Every row comes from one small tree of marks. The marks that hang from a mark follow it in brackets, in alphabetical order. Every link used is in the known rows. Which tree was each row made from?
Known rows:
G{M{H P} R}: [-3.11 -2.63 -0.25  2.07  3.53  0.10 -0.98  1.31  0.04 -0.56  0.86  1.25
 -4.24  1.73  6.86  4.73  1.24  1.41 -0.81  0.51  2.26]
Z{P{M{H{R{G}}}}}: [-1.10 -2.69  0.19  1.25  3.03  0.20 -0.48 -0.62 -0.82 -0.57  1.02  3.17
  0.80  1.02 -5.58  4.03  0.18  0.02 -0.94 -4.74  0.15]
Z{G}: [-1.93 -3.22 -1.51  1.36  3.15  2.09  0.47 -1.51  1.48 -0.90  1.40  2.80
 -2.58  1.61 -0.72  4.30  0.38  1.46 -0.16 -2.10 -0.34]
H{M{P U} R{G}}: [-1.99 -2.61 -1.21  0.32  3.32  0.84 -0.30  1.52 -1.40 -0.52  0.50  3.74
 -2.43  1.09 -0.27  3.51  0.86  1.34  0.27 -4.10  0.66]
G{M}: [-1.77 -2.82 -1.30  1.82  3.23  0.27 -1.78  0.46  1.07 -1.30  0.60  2.57
 -3.23  1.70  2.55  4.37 -0.77  1.27 -0.04 -2.15  3.44]
P{Z{G{M{U}}}}: [-1.24 -3.15 -1.92  1.75  2.76 -0.04  1.60  0.03  1.38 -0.39  1.71  2.10
 -1.69  1.88  2.38  4.99  4.00  1.50  0.53 -2.71  3.08]
P{Z}: [-1.66 -2.68 -1.36  1.40  3.03  1.19 -1.79 -0.22  1.28 -1.04  0.41  2.31
 -3.39  1.43 -2.06  4.87  2.39  1.82 -0.52 -3.87  0.38]
M{H P{Z}}: [-1.34 -2.53 -0.53  1.20  3.12  1.03 -1.11  0.13  0.17  0.13  0.59  1.69
 -4.16  1.40 -0.30  4.97  4.47  1.87 -1.17 -1.20 -0.54]
M{P}: [-2.20 -2.66 -1.60  0.93  3.35  1.51 -1.79 -0.49  0.80 -0.25  0.85  2.33
 -5.41  1.53  0.46  4.29  0.13  1.52 -0.36 -1.37 -0.94]
H{M{U} R{G}}: [-1.66 -2.63 -1.06  0.73  3.33  0.58 -0.42  1.43 -1.11 -1.31 -0.12  4.11
 -0.51  1.17 -1.67  3.50  0.02  1.40  0.45 -4.78  1.88]
M{H{R{G}} P{Z}}: [-1.33 -2.55  0.19  1.09  2.97  0.95 -0.74  0.55 -0.67 -0.52  0.39  2.83
 -2.92  1.34  0.46  4.30  4.41  1.45 -1.57 -4.68 -1.37]
H{M{P{Z}} R{G}}: [-1.99 -2.72 -0.57  0.48  3.00  0.73 -1.17  1.91 -1.08 -1.03  0.28  3.46
 -3.65  1.07 -1.74  4.14  3.47  1.56 -1.12 -7.06  0.73]
P{M Z{G}}: [-1.45 -3.25 -1.41  1.11  2.89  0.74  0.36 -2.12  0.98 -0.84  0.51  1.98
 -2.76  1.37 -4.36  4.92  3.49  0.82 -0.45 -4.98 -0.46]
P{M Z{G{R}}}: [-3.06 -3.27 -1.43  1.49  3.07  0.64  0.70 -1.61  1.03 -1.20  0.64  1.37
 -2.85  1.38 -1.52  5.21  3.30  0.91 -0.61 -4.97 -0.72]
P{M Z}: [-1.47 -2.70 -1.24  1.08  2.99  0.14 -1.74 -1.19  0.61 -1.03 -0.29  1.90
 -3.58  1.22 -4.55  4.96  2.44  0.94 -0.41 -4.83  0.21]
H{R}: [-1.88 -2.83 -0.48  1.19  3.17  1.56 -1.91 -0.11  0.22 -1.52  0.35  4.00
 -3.01  1.50 -1.95  3.49 -1.10  1.16 -0.52 -2.25  0.63]
Z{G{M R} P}: [-3.25 -3.34 -1.49  2.23  3.12  0.71  1.38  0.50  1.79 -0.52  3.45  1.80
 -0.96  1.78  2.59  4.96 -0.16  1.06 -0.31 -2.30  3.22]
P{M{H U} Z}: [-0.63 -2.48 -0.80  1.16  3.09 -0.44 -0.36 -0.95 -0.27 -0.14 -0.50  1.53
 -1.21  1.27 -3.74  4.98  4.38  0.95  0.20 -1.71  0.59]
M{H{R} P{Z} U}: [-1.09 -2.58 -0.25  0.85  3.00  0.58 -0.24  0.69 -0.99  0.33  1.03  2.79
 -2.54  1.48 -0.73  4.22  4.75  1.49 -0.49 -0.11 -0.37]
R{G{M{H P}}}: [-1.49 -2.48 -0.56  1.74  3.38  0.07 -0.76  0.77  0.16 -0.40  0.43  1.84
 -3.35  1.63  5.72  4.55  1.64  1.30 -0.71 -2.95  1.51]
M{H}: [-1.32 -2.55 -0.32  1.61  3.39  1.34 -1.37 -0.34  0.50 -0.81  0.14  2.52
 -2.08  1.45 -0.71  4.32  0.58  1.64 -0.59 -0.03  0.49]
P{M{U{X}} Z{G}}: [-1.86 -1.99 -2.52  0.60  2.86 -0.80  1.46 -2.07  0.70  0.07  1.75  1.96
 -1.74  1.30 -2.27  4.90  3.99  0.85  1.27 -2.94 -0.02]
X{U}: [-2.03 -2.72 -0.96  1.35  3.36  0.83 -3.99 -0.65  1.45 -1.01  2.16  2.93
 -5.65  2.26 -0.74  4.39 -0.66  1.63 -0.55 -1.18  0.92]

Which tree is each row?
[-1.91 -2.73 -0.46  0.89  3.26  1.04 -1.44  1.37 -0.85 -1.99 -0.37  4.30
 -1.54  1.08 -2.20  3.45 -0.52  1.34 -0.56 -5.95  1.91] | H{M R{G}}
[-1.62 -1.50 -0.64  0.86  3.22 -0.11 -0.62  0.26 -0.96 -0.36  1.48  3.78
 -0.55  1.36  0.24  3.50  0.64  1.26  0.79  1.82  1.35] | M{H{R} U{X}}
[-1.44 -2.66 -1.20  1.60  3.10 -0.19 -0.37  0.89  0.01 -1.32  0.58  3.60
 -1.13  1.67  3.80  3.71 -0.23  0.89  0.45 -4.48  2.92] | H{R{G{M{U}}}}
[-1.78 -2.64 -2.02  1.29  3.36 -0.06 -0.67  0.65  0.59  0.17  1.30  2.00
 -4.23  1.75  4.47  4.42  0.67  1.25  0.73 -0.25  2.32] | G{M{P U}}
[-3.27 -3.29 -1.66  1.51  3.16  1.08  1.17 -1.63  1.17 -0.35  2.52  1.54
 -1.03  1.32 -3.65  4.92 -0.08  0.43 -0.28 -3.36 -0.31] | Z{G{R} P{M}}
[-3.04 -2.71 -1.85  2.09  3.49 -0.08 -0.53  1.05  0.93 -1.04  0.76  1.66
 -2.30  1.85  5.81  4.64 -0.45  1.48  0.76 -1.08  3.30] | G{M{U} R}
[-2.01 -1.57 -2.76  0.58  3.16 -1.01 -0.51 -1.16  0.46  0.71  2.79  2.07
 -0.58  1.07 -4.73  4.68 -0.40  0.37  1.66 -1.26  1.30] | Z{P{M{U{X}}}}
[-1.64 -2.55  0.17  1.08  3.17  1.33 -0.87  0.11 -0.84 -0.65  0.42  3.21
 -2.88  1.44  1.40  3.65  1.43  1.15 -1.21 -2.95 -1.44] | M{H{R{G}} P}
[-1.99 -2.59 -1.58  1.53  3.37  0.25 -1.17  0.45  0.85 -0.69  0.79  2.08
 -4.55  1.57  5.42  4.47  0.39  1.23 -0.33 -4.90  1.34] | R{G{M{P}}}
[-0.63 -2.60  0.01  0.97  2.98 -0.46 -0.40 -0.45 -1.22 -0.58 -0.33  2.81
 -0.84  1.25 -4.90  4.24  3.96  0.62 -0.16 -1.81  0.68] | P{M{H{R} U} Z}
[-0.72 -3.04 -0.88  1.96  2.87 -0.27  2.16  0.30  0.64 -0.10  1.42  1.86
 -0.35  1.82  2.39  5.05  5.16  1.60  0.15 -0.68  3.45] | P{Z{G{M{H U}}}}
[-0.85 -2.60 -0.13  0.92  3.32 -0.09 -0.53 -0.89 -1.37 -0.67 -0.39  3.18
 -0.87  1.28 -3.89  3.56  0.80  0.32  0.20  0.04  0.67] | P{M{H{R} U}}
[-2.56 -1.49 -2.48  0.03  3.47 -0.25 -0.85  1.15 -0.56  0.43  1.64  2.64
 -3.53  1.03  0.61  4.21  0.72  1.79  1.45  0.28  1.97] | H{M{P U{X}}}
[-3.36 -2.69 -1.89  1.69  3.56 -0.13 -0.39  1.16  0.64 -0.22  1.34  1.14
 -4.37  1.76  7.15  4.75  0.48  1.39  0.54 -0.31  2.14] | G{M{P U} R}
[-1.22 -3.14 -0.33  2.09  3.10  0.59  1.02 -0.18  0.79 -0.85  1.15  2.43
 -1.50  1.82  3.11  4.40  1.43  1.27 -0.46 -0.19  3.11] | Z{G{M{H}}}
[-3.44 -3.32 -1.58  1.82  3.19  2.01  1.27 -0.68  1.75 -0.33  3.27  1.91
 -0.85  1.56 -1.02  4.87  0.00  1.34 -0.41 -2.32 -0.02] | Z{G{R} P}
[-1.71 -3.30 -1.64  1.07  3.00  1.12  0.95 -2.18  1.24  0.03  2.42  2.13
 -0.98  1.27 -6.47  4.64  0.00  0.31 -0.09 -3.18 -0.09] | Z{G P{M}}
[-1.38 -3.18  0.32  0.96  2.71  1.53  1.07 -0.24 -0.38 -0.13  1.70  3.04
 -3.10  1.58 -0.94  4.19  5.14  1.40 -1.53 -1.29 -1.05] | M{H{R} P{Z{G}}}
[-2.34 -1.49 -2.30  0.50  3.36 -0.25 -1.02  1.08 -0.24 -0.40  1.12  3.02
 -1.49  1.04 -0.89  4.12  0.05  1.78  1.64 -0.44  3.18] | H{M{U{X}}}
[-1.45 -3.04 -0.59  1.20  2.94  1.47  1.16 -0.78  0.49  0.30  1.39  1.83
 -3.45  1.60 -0.16  4.94  5.65  1.70 -1.14 -1.15 -1.14] | M{H P{Z{G}}}
[-1.42 -3.22 -2.24  0.95  3.06  0.62  1.92 -2.10  0.93  0.66  2.63  2.13
  0.21  1.29 -5.84  4.72  0.68  0.35  0.89 -2.01  0.09] | Z{G P{M{U}}}
[-1.78 -2.58 -1.65  1.57  3.00 -0.23 -1.03  0.94  1.00 -0.58  0.77  1.55
 -4.52  1.58  4.59  5.08  3.51  1.55 -0.69 -6.68  1.61] | R{G{M{P{Z}}}}
[-0.94 -2.53 -0.83  1.95  3.38 -0.32 -0.36  0.73  0.14 -0.35  0.48  2.21
 -1.15  1.74  3.33  4.36  1.08  1.37  0.54  1.09  3.82] | G{M{H U}}
[-0.83 -2.69 -0.15  1.01  3.08 -0.09  0.03 -0.50 -1.13  0.29  1.49  3.12
  1.02  1.19 -6.80  3.96  0.40  0.08  0.19 -0.09  1.15] | Z{P{M{H{R} U}}}
[-3.61 -2.79 -1.25  1.78  3.47  0.30 -1.54  1.07  0.80 -0.92  1.10  1.36
 -5.51  1.78  6.64  4.67 -0.25  1.33 -0.43 -1.60  2.00] | G{M{P} R}
[-1.94 -2.86 -0.35  0.38  3.01  0.89 -1.70  2.00 -1.06 -0.80  0.49  3.67
 -4.49  1.17 -3.33  3.99  3.01  1.63 -0.96 -3.65  1.52] | H{M{P{Z}} R}
[-2.81 -2.50 -0.79  1.91  3.61 -0.33  0.00  1.40 -0.13  0.04  1.01  1.02
 -3.04  1.81  7.67  4.72  1.87  1.43  0.18  1.68  2.24] | G{M{H P U} R}
[-0.88 -2.38 -1.05  2.05  3.37 -0.42  0.20  0.70  0.20 -0.63  0.19  2.08
 -0.28  1.60  4.98  4.50  1.53  1.41  0.41 -2.44  2.91] | R{G{M{H U}}}
